Each row comes from the steps of one walk. Every step used is in the known rows, and no mark comes twice. Write the walk behind each row, first mark first.
Known rows:
nobi > sodil > digu > genun: -3.97 2.32 0.07 0.46 4.25 -1.19 -1.34 -1.53 1.01 1.00 -1.15 -5.48 -2.57 -0.46 -3.97 1.42 -0.51 -1.23 -2.72 0.98 -1.70 -0.96 2.36 -2.86
digu > sodil > madales > genun: -2.63 3.61 0.43 1.22 4.98 -2.88 0.03 -0.18 -0.05 0.05 -0.89 -7.96 -3.08 -0.70 -3.79 1.90 -0.57 -1.22 -1.69 1.18 -0.59 -1.04 2.99 -2.83
nobi > sodil > refu: -1.97 1.21 -0.23 -1.46 3.96 -0.51 -1.70 -2.06 0.68 -1.30 -0.40 -3.69 -3.01 -1.33 -3.18 -0.56 -0.25 -2.15 -1.58 0.80 -2.47 -1.33 0.11 -2.66
gatil > kazap: 2.34 -0.61 -2.42 0.26 5.50 -3.47 -0.13 2.94 0.85 -2.19 3.92 0.62 -5.04 -2.99 1.64 -1.54 -3.86 -7.82 -1.02 0.00 -2.86 -2.53 -5.16 1.85
sodil > digu > genun: -2.92 2.69 0.17 3.46 2.33 -2.28 -0.18 -0.47 0.29 1.89 -1.46 -3.89 -2.04 -1.60 -2.25 1.42 -0.10 -2.43 -3.90 -1.00 -2.56 -3.64 2.43 -1.01
madales > genun > refu > gatil > kazap: 0.58 1.41 -0.83 4.26 0.85 -1.48 -0.37 0.01 2.30 -2.49 0.98 -3.95 -3.76 -4.18 -2.70 0.56 1.90 -2.25 1.56 1.43 -1.36 -6.60 -1.86 -0.50
sodil > madales > genun > refu > gatil > kazap: -1.23 2.53 -0.47 4.65 2.66 -3.80 -0.82 -0.39 1.72 -2.00 -0.92 -5.52 -3.71 -2.94 -2.51 1.81 1.28 -1.83 0.35 -0.41 -1.08 -5.32 1.02 -1.96
digu > sodil > refu > gatil > gelu > zetor: -0.69 1.38 -1.27 0.96 2.47 -1.72 -0.21 -0.97 0.44 1.12 0.40 -4.28 -3.93 -0.63 -4.62 -2.50 -0.89 -2.61 -1.99 0.65 -3.62 -1.84 -0.60 -1.31
madales > genun: 1.09 1.56 -0.67 1.90 2.33 -0.45 1.92 1.04 1.62 -1.70 2.26 -3.40 -2.92 -3.76 -0.96 1.49 0.08 -2.50 -0.49 1.10 -1.94 -4.28 -1.43 -0.84
genun > nobi > sodil > refu > gatil: -2.20 2.02 0.70 1.91 2.32 -1.23 1.07 -2.11 4.61 -0.08 -2.75 -4.02 -0.50 -3.01 -2.02 0.92 -0.42 -2.56 -1.17 1.28 -1.33 -4.57 0.48 -2.87
madales > sodil > refu > gatil > gelu > zetor: 0.23 0.37 -1.07 0.24 2.57 -1.30 0.10 -0.57 2.65 -0.49 1.94 -4.24 -3.60 -0.48 -3.72 -2.63 0.43 -1.74 -0.95 1.38 -4.48 -3.17 -1.64 -1.33
zetor > kazap: 0.41 -0.35 -2.33 0.83 6.21 -3.13 -0.04 3.16 1.26 -1.38 3.18 0.09 -4.50 -4.20 2.12 -2.84 -3.20 -8.17 -1.10 0.57 -2.83 -2.25 -6.09 0.55
digu > genun > nobi > sodil > madales: -3.64 2.75 0.71 4.23 2.79 -2.30 0.85 -0.62 2.97 2.17 -2.02 -5.57 -1.67 -3.30 -1.38 3.55 -0.36 -0.65 -0.94 0.03 0.76 -4.82 3.73 -3.41
genun > refu > gatil: 0.68 1.69 -1.62 2.67 0.92 -0.66 -0.49 -1.59 2.00 -1.59 0.47 -0.60 -2.08 -3.72 -4.28 -2.50 0.64 -4.42 -0.28 0.85 -3.74 -5.12 -2.32 -1.26
sodil > madales > genun > refu: -1.88 2.77 0.36 3.56 2.13 -2.70 -0.10 -0.79 0.94 -1.79 -1.17 -6.07 -3.05 -3.24 -2.31 2.11 1.74 -1.25 -0.46 -1.15 -0.92 -5.22 2.48 -3.23
gatil > gelu: 3.30 -0.09 -2.16 -1.38 2.40 1.61 3.79 0.74 1.40 -0.31 4.96 1.40 -4.57 -2.85 -0.16 -4.51 -4.34 -6.12 -1.51 -2.68 -5.25 -3.00 -3.62 -0.10
digu > sodil > refu > gatil: -1.53 2.84 -0.36 0.85 3.81 -2.03 -1.14 -1.50 0.09 0.26 -1.30 -4.62 -2.42 -0.41 -4.90 -1.11 -0.50 -2.46 -2.02 1.95 -2.78 -1.33 0.40 -0.93
nobi > sodil: -0.71 1.25 -1.31 -2.25 5.32 -0.08 0.04 -0.61 1.48 -1.05 1.89 -2.53 -2.76 -1.48 -2.89 -0.53 -2.24 -3.58 -1.77 1.78 -2.72 0.17 -1.27 -2.56
sodil > refu > gatil > kazap: 0.94 0.87 -1.72 2.74 2.73 -2.94 -1.66 -0.81 1.34 -1.56 -0.28 -0.25 -3.25 -2.10 -1.93 -1.89 -0.43 -4.61 -0.95 0.32 -4.16 -4.29 -3.19 1.47
gatil > kudab: 2.16 1.56 -2.34 0.07 4.81 1.49 2.18 3.08 -0.92 -3.93 2.35 1.80 -2.27 0.34 0.89 -3.79 -3.11 -7.92 -3.40 0.45 -3.28 -2.38 -4.09 1.28
nobi > sodil > digu > genun > refu: -4.60 2.31 0.51 0.88 3.24 -1.12 -2.10 -2.18 0.83 0.70 -1.76 -6.09 -2.77 -0.92 -4.57 1.13 0.64 -0.81 -2.18 0.64 -1.24 -2.02 2.99 -3.50

Which walk is each row?
-4.25 2.62 -0.08 1.77 3.21 -1.27 -2.18 -2.47 1.59 0.87 -1.97 -5.64 -2.42 -0.57 -5.53 0.93 0.62 -0.74 -1.91 1.44 -1.76 -2.01 2.37 -3.04 => nobi > sodil > digu > genun > refu > gatil
-2.33 2.37 1.44 3.05 1.60 -0.93 1.87 -0.61 3.85 -0.66 -1.64 -7.11 -1.60 -3.44 -1.58 3.51 1.15 -0.59 -0.57 1.41 0.07 -5.51 1.65 -2.74 => madales > genun > nobi > sodil > digu
-2.04 2.15 0.63 -0.81 4.67 -1.66 0.10 -0.16 1.67 -0.52 0.35 -5.97 -1.91 0.28 -3.28 -0.18 -0.02 -2.27 -3.06 1.87 -3.28 -1.56 0.95 -1.65 => madales > sodil > digu
-1.39 2.47 0.72 3.89 1.56 -0.18 1.54 -0.40 3.72 -1.98 -1.92 -5.83 -1.60 -2.50 -1.73 2.13 1.43 -0.98 0.14 2.15 -0.07 -6.21 0.28 -1.68 => madales > genun > nobi > sodil > refu > gatil > kudab
-0.98 1.93 0.77 3.42 0.69 -0.11 2.08 -1.18 4.53 -0.72 -1.00 -5.96 -2.36 -3.59 -2.07 1.87 0.99 -0.36 0.83 1.07 -0.68 -6.36 0.44 -2.15 => madales > genun > nobi > sodil > refu > gatil > gelu
0.68 1.71 -1.43 2.42 1.92 -1.54 -0.73 -1.82 1.34 -0.99 -0.77 -0.46 -1.92 -2.18 -3.08 -1.78 0.14 -3.66 -1.67 0.46 -4.72 -4.03 -2.08 0.29 => sodil > refu > gatil
-4.04 2.06 -0.34 2.00 3.76 -2.24 -2.81 -1.78 1.58 0.48 -1.61 -5.55 -3.35 -0.55 -4.73 0.84 0.16 -1.45 -1.39 1.37 -1.39 -2.14 1.58 -2.20 => nobi > sodil > digu > genun > refu > gatil > kazap
-3.77 2.48 1.41 1.28 3.19 -2.02 -1.16 -0.85 1.33 0.35 -0.97 -7.60 -2.37 -0.22 -3.92 0.77 1.78 -0.35 -2.11 1.39 -1.66 -3.48 3.14 -2.43 => madales > sodil > digu > genun > refu
-2.57 2.40 -0.32 0.13 5.09 -1.61 -0.61 -1.11 1.66 -1.27 -0.21 -6.38 -3.15 -1.21 -3.48 2.13 -0.30 -0.82 -0.91 1.20 -1.05 -0.96 1.79 -3.88 => nobi > sodil > madales > genun
-3.72 2.69 1.60 1.58 3.67 -2.24 0.18 -0.42 2.59 1.01 -1.32 -7.61 -1.58 -0.30 -2.94 1.70 0.90 -0.58 -2.50 1.64 -1.40 -3.47 3.17 -2.26 => madales > sodil > digu > genun > nobi
-1.49 2.34 0.87 3.76 1.23 -0.90 1.36 -1.16 4.42 -1.01 -1.74 -6.32 -1.56 -3.65 -2.19 2.96 1.61 -0.28 0.48 2.06 -0.23 -6.01 0.72 -2.25 => madales > genun > nobi > sodil > refu > gatil
-2.88 2.29 0.46 3.63 2.57 -1.50 1.15 -0.33 3.07 2.09 -1.13 -4.61 -1.66 -3.60 -1.11 2.89 -0.62 -1.25 -0.92 0.56 0.47 -4.83 2.56 -2.83 => digu > genun > nobi > sodil
0.94 0.88 -1.95 3.00 1.71 -2.11 -1.48 -0.60 1.97 -2.17 0.99 -0.42 -3.49 -3.64 -3.12 -2.60 -0.01 -5.43 0.45 0.76 -3.19 -5.34 -3.48 -0.10 => genun > refu > gatil > kazap
-1.93 1.99 1.48 2.87 1.26 -0.78 1.42 -0.87 3.59 -1.20 -1.54 -6.75 -1.95 -3.92 -1.25 3.20 1.64 -0.26 0.19 1.24 0.25 -6.09 1.35 -2.77 => madales > genun > nobi > sodil > refu
-2.53 1.36 -0.09 2.23 1.81 -1.85 -0.31 -0.59 2.43 1.36 0.58 -6.84 -3.51 -0.16 -4.66 -0.85 1.38 -0.41 -1.70 0.89 -2.99 -3.90 1.48 -2.34 => madales > sodil > digu > genun > refu > gatil > gelu > zetor
-1.95 1.29 -1.34 1.52 2.73 -1.40 -0.49 -1.51 2.57 -0.56 0.67 -6.23 -4.48 -1.56 -4.74 0.27 0.38 -0.48 0.02 0.32 -1.91 -2.42 0.76 -4.36 => nobi > sodil > madales > genun > refu > gatil > gelu > zetor
-1.75 3.07 0.65 3.99 2.77 -3.09 1.84 -0.21 2.68 -0.87 -1.74 -6.14 -1.90 -3.35 -0.87 3.38 0.43 -1.53 -1.07 -0.75 -0.60 -5.13 2.46 -3.07 => sodil > madales > genun > nobi
-2.90 3.96 0.26 2.52 4.00 -2.95 -0.75 -1.12 0.58 -0.06 -1.71 -8.15 -2.90 -0.89 -5.31 1.44 0.53 -0.76 -0.88 1.63 -0.67 -2.10 2.94 -2.92 => digu > sodil > madales > genun > refu > gatil
-1.12 0.34 -0.20 4.28 0.65 -1.49 1.67 0.22 4.80 -0.29 0.12 -6.00 -3.88 -4.23 -1.03 1.05 1.00 -1.18 1.04 0.90 -0.64 -6.59 -1.44 -2.30 => madales > genun > nobi > sodil > refu > gatil > gelu > zetor > kazap
-2.64 1.52 -0.66 5.03 -0.51 -2.04 -0.38 -1.17 1.11 2.44 -0.88 -3.98 -3.49 -2.12 -3.85 -0.55 1.09 -1.89 -2.73 -1.94 -3.18 -5.61 1.64 -1.73 => sodil > digu > genun > refu > gatil > gelu > zetor
-3.11 2.25 1.30 1.24 2.85 -1.28 1.71 -1.42 4.13 0.52 -2.64 -4.94 -0.41 -2.60 -1.51 1.67 -0.97 -3.06 -2.60 0.70 -1.03 -3.77 1.50 -3.34 => genun > nobi > sodil > digu
